Each row was made from one path, in order. Every step used is in the known rows, and no mark comes twice. Write each row's path.
In the rows, 128 means zero.
Known rows
G W F N T: [ 77 180  99  83 142 114 102  98 171 114  90 135 124 142 140 115 156  44
  98 156  96 130 154]
N G R: [ 91 200 114 157 156 129 112 160 115 120  90 138 120 140 125 108 143  70
 114 137  89  90 136]
P K R: [105 167 119 148 170 160  97 125 139 110 103 205 112 121 142 126 103  81
  98 115 110 105 133]
W F N G R: [ 68 218 101 104 150 123 111 151 115 122  71 135 118 132 126 102 158  44
 128 158  83 116 157]
F N: [ 96 179  92  83 174 122  97 113 144 113 112 122 114 127 141 128 136  91
 102 124  99 117 150]
P K: [111 175 125 134 168 113  95 133 145 112  95 189 115 123 136 130 120  87
 106 110  99 100 139]
F N Z: [ 94 191  98  84 168 127 104 120 137 138 126 130  88 126 121 116 148  84
 115 128  90 108 156]
K R Z N G W F: [106 203 111 157 163 137 106 109 177 135 104 174 117 160 121 110 154  30
 105 155 102 113 101]
G W: [104 153 108 136 151 117 103 100 175 115 103 133 114 150 147 134 143  79
 105 130 113 113 132]
G N: [ 89 139 119 158 149 118 104 128 147 118  80 134 126 144 144 120 141  82
  86 128 106 107 138]
Z N F: [112 167 108 128 168 124  78 130 161 163 121 151 119 144 113 109 154  73
  84 126  89 116 124]
T N G: [ 93 240 101 142 139 134 118 136 140 118 133 142 126 126 121 110 130  65
 130 130  93  95 166]
Z N G R K: [102 210 118 160 163 102 100 156 164 128  84 154 133 161 112 113 161  77
  80 148  77 100 109]
T N G R Z: [ 96 246 118 160 138 105 125 153 119 127 107 144 126 137 126 108 139  50
 139 154  83  76 141]
K R Z: [119 155 114 147 173 142 105 115 146 122 124 151 108 129 134 127 119  69
 110 124 112  91 115]
T N: [ 98 196 105 139 142 128 108 123 145 117 128 135 117 123 135 120 126  73
 124 129 104 104 159]
G R K P: [ 98 151 111 161 153 127 102 146 145 113  75 137 122 142 130 138 122 102
  98 140 103  95 124]
G R K: [100 158 127 153 148  93 107 149 149 120  72 135 123 142 135 132 138  91
 102 146  90  88 124]
K R Z N G W: [116 199 108 159 174 140 104 104 178 129 121 170 118 163 126 118 144  52
  90 144 104 104  95]
W F: [ 94 160 115 129 150 120 100 132 146 123  90 137 108 124 126 115 147  54
 127 129 104 118 149]
P K R Z N: [125 183 126 154 189 127  89 122 158 122 103 218 114 139 132 126 122  69
  89 126 101 102 100]
Z N F W: [116 176  93 135 172 119  72 118 136 158 123 137 106 146 120 136 152  75
  84 124  74 124 127]
R K: [114 160 119 128 153  92 103 128 184 120 103 133 125 132 125 138 131  98
 102 124  94  91 135]

Write each row's path
[ 82 181  98  84 157 119 100 122 141 120  91 129 110 122 133 117 150  58
 122 139  98 128 160]  W F N
[100 209  91 131 133 127  96 117 114 152 140 129 109 122 131 136 125  64
 128 133  77 105 169]  T N F W
[ 83 228 110 104 156  96 115 149 120 129  73 136 119 135 123 106 161  37
 138 162  80 102 142]  W F N G R Z
[ 90 222  88  85 170 129 106 127 139 115 118 126 122 130 127 115 140  80
 109 128  89 108 157]  F N G
[ 97 205 110 163 173 127  96 155 138 125  90 151 123 158 118 106 163  69
  85 142  84 109 114]  Z N G R
[ 81 193 103  87 152 124 105 126 135 142 101 137  86 121 115 106 160  52
 134 142  88 120 164]  W F N Z
[118 184 115 157 172  83  85 139 112 158  91 137 105 156 129 136 158  58
 100 153  69  98 100]  G R Z N F W
[107 210 124 155 162  98 117 159 121 126  93 139 121 144 124 112 147  60
 125 143  84  74 120]  N G R Z
[ 79 221  95  87 154 126 107 132 136 121  94 133 119 125 121 106 153  50
 129 141  87 120 165]  W F N G
[ 90 181  95  70 171 123  95 117 145 110 117 125 128 124 134 114 136  80
  76 130  90 112 157]  F N T
[ 95 210 110 141 135 133 115 129 138 142 140 145  91 122 115 109 138  66
 137 132  94  95 164]  T N Z
[117 171 128 161 179  85  95 146 140 130  81 145 114 158 131 121 161  67
  97 150  90  96  92]  G R Z N
[ 84 142 122 145 146 119 101 131 148 115  86 138 140 141 138 107 140  71
  58 133  96 103 144]  G N T
[109 207 103 144 178 127  92 136 161 125 116 150 124 150 111 108 158  73
  85 123  89 114 123]  Z N G
[ 92 152 104 150 141 117  91 122 116 153  94 127 116 143 141 134 139  72
  91 132  79 107 147]  G N F W
[ 89 206 108 136 136 122 114 123 164 123  93 144 120 147 124 111 157  43
 128 143  97 112 147]  N G W F
[115 172 128 151 169  88  91 150 133 163  90 151 118 154 122 112 162  57
 101 153  81  90  99]  G R Z N F
[105 208 102 148 167 123  96 116 184 123 111 152 126 168 122 116 165  68
  84 135  94 121 116]  Z N G W
[101 204 102 169 168 134  94 153 158 122  87 155 132 162 108 119 147  87
  77 142  88 107 110]  Z N G R K P
